Known rows, with every step that occurs
zonat > vezup: [-11.6  -4.8   0.3   2.7  -1.4  -4.2  -4.5   7.0  12.9  -5.1   1.6  -0.8
   0.7   3.7  -0.4   5.5  15.2  -6.7 -11.4 -10.2  30.5  -1.7   2.4  12.4]
vezup > nese > foma: [-39.3   2.6   1.5   1.8 -18.7   3.5   4.1   2.4   7.4  -0.9   4.7  -3.9
  -6.4  -3.1  -9.4  -4.2  22.5   0.1 -16.2 -20.7   2.5   2.3   8.2 -15.9]
sirub > vezup: [-17.8  -4.6   2.1   0.7  13.9  -3.8   8.2   8.3   2.6   2.5  -0.1  -6.2
   9.4  -5.2  -9.1  12.3  11.8   7.3   9.0  30.3  30.3   2.8  -7.1   8.4]
foma > pudel > zonat: [-13.5  -4.4   3.0   1.5   2.6   6.9   0.9  -4.6  10.7  -3.6   5.2  -3.1
  -0.3 -15.3 -15.7   6.8  -2.3   6.0 -16.3  34.6 -19.0  -5.8  -6.2  -0.3]
zonat > sirub: [-27.9   0.7  -3.6   0.4  -2.3  -7.1  -6.2  -5.4   8.5   0.0  -0.6  11.1
  -2.4   5.6  -0.4   1.9  -6.1  -6.8   3.6   8.3  25.1  -1.5  -7.3  13.2]
sirub > nese > foma > vezup > pudel: [-66.7   1.2 -12.3   9.2  -4.8  -5.9   5.1   9.4   1.3  10.4   8.4 -11.2
   5.7 -12.8   0.5   2.8  36.1  11.2  -7.3  10.5  31.7  19.4   1.4  10.0]
nusoz > pudel > zonat > vezup > nese > foma > sirub: [-55.1   6.0  12.2  11.5 -15.8  17.5  -3.4   9.0  19.0  -5.2  10.2 -12.0
 -10.0  -2.1 -16.1  20.7  48.3   7.3 -39.3   7.7  32.0  -4.8  17.0 -19.6]
nusoz > pudel > zonat > vezup > nese > foma: [-31.1   1.3   7.3   8.4 -16.3  14.5  -2.1  10.4  15.3  -5.1  15.0 -11.5
  -9.7  -3.8  -5.6  22.1  44.5   7.3 -24.7  -9.3  26.5  -8.4  17.5 -16.8]
nese > foma > vezup: [-45.9  -6.0  -5.0   6.0  -7.0   0.5   2.3   8.0  -3.7  13.6   2.1  -7.2
   0.0 -11.9  -9.7  -1.3  37.0   3.4   0.8  -9.8   9.8  10.8   3.5   0.7]
vezup > pudel > zonat > sirub: [-66.9   5.7  -3.8   7.2  -7.5   3.9  -0.8 -14.0  18.1  -6.4   2.5  12.7
  -2.6  -9.9  -2.3  16.8 -10.1  -9.4  -9.8  40.1  25.2  -2.0  -4.1   9.9]
sirub > pudel > zonat: [-30.9  -5.5  -4.9   1.9  12.5   5.4   4.9  -6.9  -1.5  -2.0   2.6   1.5
   7.0  -8.9 -15.4  10.7  -3.7   4.1  -8.2  41.3  15.3  -7.6   3.3   0.4]
pudel > zonat > vezup > nese: [-30.7   5.6   3.7   5.0  -4.6   5.5   1.1   7.7  18.0 -15.7   4.7  -6.9
  -6.3  -0.1  -8.0  21.6  15.5  -6.7 -25.5 -12.8  20.8  -9.2  12.9  -1.8]
nese > pudel: [-32.5   3.3  -3.3  -0.5 -11.5   3.8  -1.0  -4.9   1.7   0.5  -4.3   0.5
   3.7  -9.8  -2.8  -5.9  21.5  -0.8  -2.0  -9.3   1.6   5.0  -6.7   1.4]
vezup > zonat > sirub > foma: [-40.0  13.4  -3.4   6.1  15.2  -6.3   2.0  -3.3   7.7 -13.7   5.4  -1.7
  -1.6   1.4  -2.0  13.5 -18.1  -4.1 -21.1   3.9  56.5  -0.2 -11.3 -16.4]
foma > sirub: [-30.2   6.8   6.8   4.2   0.2   5.2  -2.5  -2.1   4.8  -0.3  -4.9   1.2
  -0.2   1.9 -14.4   0.1   6.6   0.7 -18.9  24.4   7.3   5.4  -2.7  -1.8]
vezup > nese: [ -6.5  10.0   2.0  -0.8  -7.7   0.5   3.9   4.3   6.6  -9.9   2.6  -8.9
  -4.2   2.0  -2.5   1.9   8.2   1.7 -12.4 -10.4  -0.9  -1.9  12.3 -15.4]
nusoz > pudel > zonat > sirub > nese > foma > vezup: [-50.3   2.7  -6.0   9.9  -1.5   2.8  -5.1  11.6   1.4   9.9  13.6 -11.5
  -4.1  -3.2  -3.4  23.6  42.6  16.1  -0.8  11.8  38.6   2.6   4.2   2.9]
sirub > nese: [-4.4  3.7 -6.9  1.0  7.8 -8.6  0.8  6.6 -3.9 -0.1  5.0 -7.5  3.3  6.3
  7.0  3.4  6.7  9.1 -1.4 -3.7 13.2  5.7 -2.7 12.0]
zonat > sirub > nese: [-29.1   4.4 -10.3   2.0   5.9 -14.7  -5.8  -0.5   4.8  -0.5   3.0   3.7
  -0.2  10.8   5.8   4.9  -0.5   0.7   0.5   2.9  37.8   4.0  -9.6  22.0]
vezup > zonat > sirub > nese > foma: [-59.5  10.5  -5.4   9.2   3.8 -14.9   3.3   0.4   2.0  -3.0   7.6  -2.9
  -3.3   6.1   6.8  13.3   5.7  -4.7 -20.1 -12.7  48.3   7.5 -14.4   3.8]
sirub > nese > pudel > zonat: [-44.5   8.9  -8.5   3.0   2.3   1.9   1.5   0.5  -1.5  -0.7   1.4  -5.8
   4.3  -5.7   0.2   9.8  21.8   7.7  -8.3  -6.5   9.1   4.3  -8.6  10.9]
vezup > pudel: [-31.1   4.2  -1.9   3.8  -9.1   1.9   3.6  -7.7  10.7  -3.5   2.4   2.7
   2.6 -10.5   4.2   1.8  -3.1  -2.8  -7.5  32.1  10.8   5.3   1.7  -1.5]

Rows
[-58.2  -9.8  -5.6   7.2  -0.7  -2.0  -1.2   5.6  15.8   2.1  13.2  -4.5
   1.9  -9.1 -10.7   6.8  30.4   8.1 -27.5   6.3  23.9   3.6  -9.2  20.2] => sirub > nese > foma > pudel > zonat > vezup
[-78.8   6.4  -9.3   3.2  -0.2   8.7  -5.2 -11.4  12.3  -3.4  -1.0   8.1
   2.8 -13.0 -15.4   7.7  11.6  -2.2 -10.1   1.8  34.5  -2.4 -13.0   1.5] => nese > pudel > zonat > sirub > foma
[-82.4 -14.6   1.4   5.7  -1.4   1.0   1.8  -4.9  19.2   8.6   7.0   6.8
   2.7 -19.2 -27.5   9.3  20.2   4.5 -10.0  43.5  25.0   0.9 -19.9  18.2] => nese > foma > pudel > zonat > sirub > vezup
[-57.8   1.2   2.3   6.7   9.3   5.6  11.6   0.1  12.3  -3.2   2.3  -3.0
   9.7 -17.9  -9.5  27.1   5.8   3.3  -2.4  62.0  32.7   1.7  -5.1   8.2] => sirub > vezup > pudel > zonat
[  8.5   4.4   5.1   3.9  -0.8  12.9  -2.4   4.6  -0.8  -0.2   8.5 -10.1
  -4.7  -3.2  -0.7  21.2  14.5  12.3  -1.6  15.5  -1.8  -9.1   9.9 -14.7] => nusoz > pudel > zonat
[-59.8   2.8   5.9   6.8  -6.6   8.0   1.4   7.0  15.0   0.9  12.1  -7.1
  -5.3  -5.8 -14.3  28.7  37.8  11.9  -6.5  28.6  42.5  -5.7   4.8 -11.2] => nusoz > pudel > zonat > sirub > vezup > nese > foma
[-40.5   8.4  -1.1   5.1  13.4  -6.8   1.1  -5.7  15.2 -13.6   8.4  -4.3
   0.6  -8.4  -9.2   8.7 -18.0   2.0 -31.2  25.6  48.0  -0.4 -15.5 -16.6] => vezup > zonat > sirub > foma > pudel
[-48.7  -1.5   1.1   4.9 -17.5   0.5  -0.2   8.6  19.7  -7.0   6.3  -4.2
  -5.3   0.7  -6.6   0.9  34.7  -6.5 -26.9 -27.2  31.6   0.5  10.8  -1.6] => zonat > vezup > nese > foma
[-65.0  14.8  -1.6   1.5 -17.8   5.2  -1.5  -6.3  14.5 -11.2  -2.0  -0.8
  -5.5  -6.2 -10.4  11.7  18.1  -4.9 -18.5  -6.7  15.3  -3.3   1.2  -3.8] => vezup > nese > pudel > zonat > sirub
[-83.2   1.4   0.6   6.3  -1.2   2.0   5.7   1.4  16.1  -1.3   4.3   2.2
  -2.2  -6.2 -21.0  22.3  20.1  -2.7  -6.9  18.2  42.8  -3.4  -5.7   6.6] => pudel > zonat > sirub > vezup > nese > foma
[-50.2  12.1  12.4   9.2  19.2  -0.4   9.8   6.5   3.9  -7.3  -3.1 -14.6
   7.1  -2.9 -17.5  22.5  10.0   4.3 -27.1  45.6  43.3   8.6 -10.4  -9.1] => foma > sirub > vezup > zonat
[-54.1  15.1  -2.0   3.9  -9.8   8.6   5.0  10.5   1.4  -4.5  -2.0 -21.3
  -0.3 -14.8 -14.0  15.9  40.9   6.1 -11.2  -8.9   5.8   4.5  12.0 -12.8] => foma > vezup > nese > pudel > zonat
[-17.2   4.5   1.9   2.0  -8.2  -2.6  -0.4  10.5  18.3 -13.7   3.8  -8.9
  -3.2   4.8  -3.2   8.3  20.1  -5.0 -23.4 -19.4  32.1  -3.0  12.4  -3.1] => zonat > vezup > nese
[-12.9   4.1   2.8   4.6  -3.2   7.0  -7.2  -1.5   6.5  -1.4   9.5  -0.9
  -7.4   0.9  -1.0  24.2  11.5   6.3  -0.5  25.2  21.1  -9.9   2.8  -5.0] => nusoz > pudel > zonat > sirub
[-68.4  -0.4 -13.2   5.8   1.0 -13.6  -4.6   7.2   2.4  11.1   5.2  -1.9
   0.5   1.0  -1.3   3.4  28.8   4.1   1.6  -3.3  46.1  12.6  -7.8  23.5] => zonat > sirub > nese > foma > vezup
[-21.3   7.1   7.4   5.4  20.5  -7.4  14.8  11.4  -1.2  -6.7   2.5 -16.3
   7.7  -4.1  -2.4  24.2   3.9   3.9  -6.6  21.6  40.8   3.0  -9.8  -8.5] => sirub > vezup > zonat
[-49.0   6.9  -3.9   8.8  -0.2   6.2   5.5   3.5   4.0  -0.6   2.0 -12.4
   2.9 -19.8  -5.7  21.0  15.1   2.2  -6.9  35.4  14.3   6.2   9.0  -1.1] => foma > vezup > pudel > zonat
[-68.1   6.2  -5.1   2.6  -8.6   5.0  -5.0 -11.0   8.6  -1.4  -5.4   8.7
  -0.8  -9.1  -9.0  10.4  14.2  -8.1  -3.0   3.5  16.7  -2.0 -11.7  12.2] => nese > pudel > zonat > sirub
[-67.8 -12.1  -1.2   5.5 -11.6   4.4  -4.4 -11.9  17.6   6.6   6.9  10.6
  -4.5 -15.6 -21.1   0.7  14.4  -1.7 -16.7  21.7   6.4  -1.6 -14.5   9.9] => nese > foma > pudel > zonat > sirub
[-84.7  -1.2  -5.2  11.4 -10.7   8.8   6.5   1.3   4.8   8.2   5.1  -4.8
   1.1 -24.1 -11.2  10.9  31.9   0.5  -8.8  17.6  15.0  10.1   4.7  -1.7] => nese > foma > vezup > pudel > zonat
